Every row comes from one small tree of marks. The marks that hang from a mark follow it in brackets, in the order of their numbers. Every link used is in the known rows. Which tree was each row made from?
Known rows
z_805[z_417[z_90 z_218] z_838[z_162[z_303]]]: -0.579; -1.509; 3.024; 3.485; -0.212; 2.516; -2.696; -0.997; -1.466; -4.982; -0.521; -0.639; -1.265; 0.736; 1.691; 4.132; -3.573; -4.135; -5.851; 2.262
z_838[z_162 z_805[z_417]]: 1.267; -1.580; 1.492; 0.112; 0.873; 3.328; -0.782; -1.178; -3.099; -1.504; -1.066; 1.484; -0.707; 4.024; -2.639; -0.799; -2.660; -1.706; -1.481; 1.601
z_117[z_838[z_162[z_303 z_417[z_218] z_721]]]: -4.099; -2.602; 6.401; 2.410; 1.335; 3.011; 2.409; -0.608; -0.999; -4.209; 1.277; -0.119; -2.353; 0.072; -0.088; 1.604; -0.978; -7.838; 0.156; -1.227
z_218[z_417[z_90 z_805[z_838]]]: 1.018; -0.557; -1.340; 1.361; -1.154; -1.727; -0.054; 3.105; -0.619; -2.012; 0.255; 1.480; -0.623; -0.369; -0.299; 3.116; -1.235; -2.273; -4.339; 1.516
z_218[z_417[z_90 z_805[z_838[z_162[z_721]]]]]: 0.900; -2.759; 0.322; 2.659; -0.564; -0.605; 0.204; 2.121; -1.531; -3.040; 0.669; 2.588; -2.729; 2.468; -0.379; 1.658; -2.344; -4.608; -3.800; 1.103
z_218[z_417[z_90]]: 0.098; -0.006; -0.940; 0.763; -0.606; -1.541; -0.006; 0.514; 0.278; -1.777; -0.766; 1.968; -1.452; -1.306; -0.545; -0.560; -1.569; -0.436; -2.683; 3.183
z_303[z_162[z_417 z_721 z_838]]: -2.831; -1.749; 5.131; -2.149; 3.276; -3.322; 3.649; -1.057; 0.416; -0.975; 0.014; -2.439; -1.017; 0.879; -1.103; -1.162; -1.004; -4.249; 0.599; -1.477
z_805[z_417 z_838]: 1.440; 1.673; 2.689; -0.207; 1.564; -1.911; -1.655; 0.903; 0.123; -0.791; -0.121; -2.079; -0.042; 3.520; 0.865; 3.187; -1.934; -1.499; -3.219; 0.558
z_805[z_417[z_90 z_218] z_838[z_162]]: 1.199; -0.706; 0.705; 1.857; -0.191; 2.061; -3.541; -0.284; -1.706; -4.004; -0.554; -0.531; -1.160; 0.938; -0.449; 2.756; -4.506; -2.851; -4.582; 1.831
z_303[z_162[z_417[z_90 z_218 z_805] z_721 z_838]]: -2.827; -3.080; 2.344; -0.022; 0.576; -0.301; 2.968; 0.500; -0.962; -2.933; 0.299; -1.670; -1.077; -3.862; -3.992; 1.972; -2.206; -6.205; -2.448; -2.870
z_838[z_162]: 0.007; -1.773; -0.269; 0.832; -0.644; 1.871; -0.946; -1.354; -0.833; -0.944; 0.237; 1.941; -0.827; 1.514; 0.028; -1.677; -0.900; -0.704; 1.324; 1.053
z_417[z_218 z_805]: 0.265; -0.847; -1.276; 1.822; -1.833; 2.394; -0.570; 0.725; -1.753; 0.295; 0.733; 0.811; 0.160; -2.226; -3.312; 4.200; -1.363; -2.308; -1.815; -1.899
z_303[z_162[z_417 z_838]]: -2.783; -1.080; 3.110; -2.572; 2.148; -2.492; 2.387; -1.526; 0.441; -0.902; -0.189; -1.520; 0.185; -0.442; -1.080; -1.349; -0.720; -2.590; 1.293; 0.000
z_721[z_162[z_417]]: -0.999; 0.258; -0.307; -1.613; 0.631; -3.235; 0.689; -0.340; 0.308; -1.214; -2.282; 0.746; -0.627; 0.781; -0.305; -1.549; 0.405; -2.255; 2.279; 0.498
z_417[z_90 z_218 z_805[z_838[z_162[z_303 z_721]]]]: -1.094; -4.415; 2.055; 4.719; -1.256; 3.648; 0.024; 1.110; -2.464; -4.614; 0.800; 0.068; -1.532; -0.643; 1.034; 4.821; -1.551; -6.148; -5.000; -1.544
z_90[z_417[z_218 z_805[z_838[z_162[z_303 z_721]]]]]: 1.274; -2.038; 3.442; 2.666; 0.112; 2.696; 1.402; 2.312; -3.342; -2.122; 1.581; 2.301; -2.114; 0.912; 0.133; 7.102; -0.140; -6.410; -3.579; -1.906
z_721[z_162[z_303]]: -1.446; -0.004; 0.662; 0.644; -0.070; -1.775; -0.295; -2.060; 1.031; -1.569; -1.703; 1.938; -0.435; -0.210; 2.694; 0.574; 1.584; -2.059; 0.099; 0.828
z_721[z_162[z_303 z_417]]: -2.697; -0.679; 2.018; -0.073; 0.545; -2.952; 1.489; -1.008; 0.481; -2.159; -2.308; 0.794; -0.662; 0.667; 1.927; -0.232; 1.366; -3.534; 1.145; 0.993
z_303[z_162]: -0.249; -1.409; -0.187; -1.259; 0.290; -1.308; -0.115; -1.676; -0.209; -0.810; 0.068; 0.153; 0.273; -1.107; 0.297; -0.022; -0.019; 0.352; 0.211; 0.515
z_805[z_417[z_90]]: 0.217; 1.264; 0.320; 0.207; -0.273; -0.334; -1.291; 0.585; 0.753; -2.192; -0.535; -0.618; -0.971; -0.533; -0.470; 0.479; -1.549; -0.510; -3.152; 1.516
z_218[z_417[z_90 z_805[z_838[z_162[z_303]]]]]: -0.797; -3.009; 0.700; 3.794; -1.836; 0.591; -0.172; 1.102; -1.348; -3.886; 0.541; 3.341; -1.537; 0.986; 1.984; 2.956; -1.052; -4.152; -4.301; 3.082

Write each row's tree
1.263; 0.986; 0.916; 1.004; 0.355; 0.209; -2.654; 1.092; -0.883; -3.066; -0.725; -2.437; -0.378; -0.579; -0.630; 4.409; -3.714; -2.196; -5.912; 0.764
z_805[z_417[z_90 z_218] z_838]
-2.774; -2.357; 3.992; -1.187; 1.696; -2.514; 3.985; 0.311; -0.123; -0.613; 1.003; -1.315; -0.848; 0.013; -2.528; 0.870; -0.476; -5.435; 0.313; -2.953
z_303[z_162[z_417[z_805] z_721 z_838]]
-1.759; -0.360; 8.055; 0.713; 3.609; 0.738; 3.013; -0.856; -1.007; -1.027; -0.833; -2.044; -1.074; 3.606; -1.158; 1.724; -1.552; -5.474; -4.492; -1.170
z_162[z_303 z_721 z_838[z_805[z_417]]]
-2.685; -1.053; 0.473; 0.729; -0.887; 1.689; 1.987; 1.784; -0.812; -1.985; 0.061; -0.824; -0.057; -4.013; -4.109; 1.807; -1.765; -4.894; -1.890; -1.759
z_162[z_417[z_90 z_218 z_805] z_838]
2.951; -1.114; 1.164; 1.021; 0.118; 2.228; 0.496; 2.954; -3.452; -1.081; 1.612; 2.410; -1.989; 1.059; -2.156; 5.726; -1.184; -5.186; -2.296; -2.441
z_90[z_417[z_218 z_805[z_838[z_162[z_721]]]]]
-2.548; -5.933; 3.751; 2.615; 0.959; 5.057; 3.178; 0.216; -4.838; -5.404; -1.713; -0.556; -1.720; -0.069; -2.185; -0.398; -1.983; -6.218; -3.233; 0.181
z_838[z_162[z_303 z_417[z_90 z_218] z_721] z_805]
-2.676; -2.020; 4.989; -1.152; 2.952; -1.817; 2.660; -1.776; -0.764; -1.226; -0.209; -2.742; -1.049; -0.712; -2.844; 0.973; -2.876; -5.366; -0.723; -1.952
z_303[z_162[z_417[z_218] z_721 z_838]]
-4.469; -0.112; 2.266; -0.484; 0.711; -2.583; 2.171; -0.985; 1.845; -3.794; -2.529; 0.227; -0.791; -1.931; 1.780; -1.855; 1.064; -4.628; -0.040; 0.879
z_721[z_162[z_303 z_417[z_90] z_838]]
-0.230; -1.197; -2.511; 0.102; -1.159; -1.325; -0.341; 2.385; -1.573; -3.816; -1.861; -0.038; 0.070; -2.595; -1.438; 3.361; -1.016; -4.814; -1.945; -1.103
z_721[z_162[z_417[z_90 z_218 z_805[z_838]]]]
-4.476; -2.423; 4.824; 2.818; 0.227; 1.307; 3.873; 1.634; -0.687; -2.978; 0.290; -1.889; -1.399; -2.860; -2.089; 3.312; -1.119; -7.900; -3.878; -2.909
z_162[z_303 z_417[z_90 z_218 z_805] z_721 z_838]
-0.944; -2.474; 2.771; 2.145; 0.335; 1.373; -0.494; -0.760; -1.109; -2.673; 0.300; 0.245; -0.314; 2.746; 4.049; 1.581; -0.212; -2.489; -1.251; 1.185
z_805[z_838[z_162[z_303]]]
2.182; 1.044; -1.285; 0.026; -1.363; 2.099; 0.689; 2.836; -2.190; 0.628; 1.134; 2.956; -0.593; -3.067; -3.798; 5.444; 0.397; -2.274; -1.701; -1.591
z_90[z_417[z_218 z_805]]
0.500; -2.726; -2.270; 1.598; -2.129; 2.471; -1.096; 2.123; -1.539; -3.326; 0.767; 1.492; -0.217; -0.257; 0.666; 1.103; -0.440; -2.072; -1.665; -0.167
z_417[z_90 z_805[z_838[z_162]]]
-1.702; -2.693; -0.436; 0.283; -0.773; 1.439; 0.806; 0.529; -1.168; -3.746; -0.684; 0.726; -1.250; -0.189; -0.521; -3.477; -0.885; -1.864; 1.018; 1.913
z_838[z_162[z_417[z_90]]]
-1.504; -3.552; -1.698; 2.152; -2.564; 3.856; 0.271; 1.400; -2.884; -3.390; 0.038; 1.569; -1.082; -2.366; -3.683; 0.821; -2.164; -4.123; -0.797; 0.018
z_838[z_162[z_417[z_90 z_218 z_805]]]
-1.993; -1.987; -0.120; 1.697; -1.199; -0.818; 0.471; 1.702; -1.315; -4.787; -1.861; -0.207; -0.052; -2.589; 0.737; 4.709; -0.039; -6.165; -3.219; -0.596
z_721[z_162[z_303 z_417[z_90 z_218 z_805[z_838]]]]
1.191; -1.274; 2.647; 2.318; 0.907; 1.335; -2.335; 0.130; -1.670; -4.138; -0.368; -1.397; -2.422; 2.109; -0.503; 2.922; -4.763; -4.585; -5.392; 0.270
z_805[z_417[z_90 z_218] z_838[z_162[z_721]]]
-2.538; -3.113; 3.831; 2.117; 0.417; -0.898; 3.703; 4.413; -1.025; -4.095; 0.339; -2.848; -0.824; 0.254; 1.889; 3.454; 1.051; -5.953; -3.938; -1.830
z_162[z_303 z_417[z_90 z_805[z_838]] z_721]
-1.559; -2.797; 1.938; -0.448; 1.048; 5.580; 1.777; 0.163; -3.940; -3.703; -0.038; 0.885; -0.106; -0.663; -4.411; -0.598; -1.793; -5.060; 1.368; -0.528
z_117[z_838[z_162[z_417[z_218]] z_805]]
-0.133; -1.341; -2.765; 2.110; -2.698; 3.023; -0.648; 1.604; -1.376; -1.905; 0.336; 0.782; -0.072; -4.705; -2.891; 3.174; -1.129; -2.079; -3.009; -1.220
z_417[z_90 z_218 z_805]
-1.278; -4.077; 2.124; 3.717; -0.880; 2.131; 0.929; 1.910; -1.251; -4.471; 1.022; 0.447; -1.570; 1.006; 2.751; 2.597; 0.388; -5.117; -3.616; -1.030
z_417[z_90 z_805[z_838[z_162[z_303 z_721]]]]
-4.171; -0.974; 1.095; 1.347; -1.003; -0.131; 1.608; -0.304; 0.183; -3.504; -1.663; 1.062; -0.522; -4.212; -1.471; 2.378; -0.252; -6.920; -1.782; -0.944
z_721[z_162[z_303 z_417[z_90 z_218 z_805] z_838]]
-1.185; 0.768; 4.140; 0.358; 2.096; 0.806; -0.213; -3.453; -1.250; -1.784; -3.016; 0.772; -0.222; 0.580; -2.285; 2.918; -2.585; -5.648; -3.848; 0.060
z_721[z_162[z_303 z_838[z_805[z_417[z_218]]]]]
-1.989; -2.608; 3.606; -0.356; 2.642; 2.244; 4.036; 1.293; -3.047; -3.045; -1.830; -2.859; -0.584; -1.610; -4.939; -0.828; -2.701; -5.623; -3.156; -2.178
z_162[z_417[z_90 z_218] z_721 z_838[z_805]]
-0.635; -2.655; 3.507; -2.213; 3.317; 0.024; 3.105; -1.618; -1.801; -0.871; -0.538; -1.226; 0.085; 0.551; -2.326; -1.162; -0.872; -2.917; -1.135; -2.022
z_303[z_162[z_721 z_838[z_805]]]
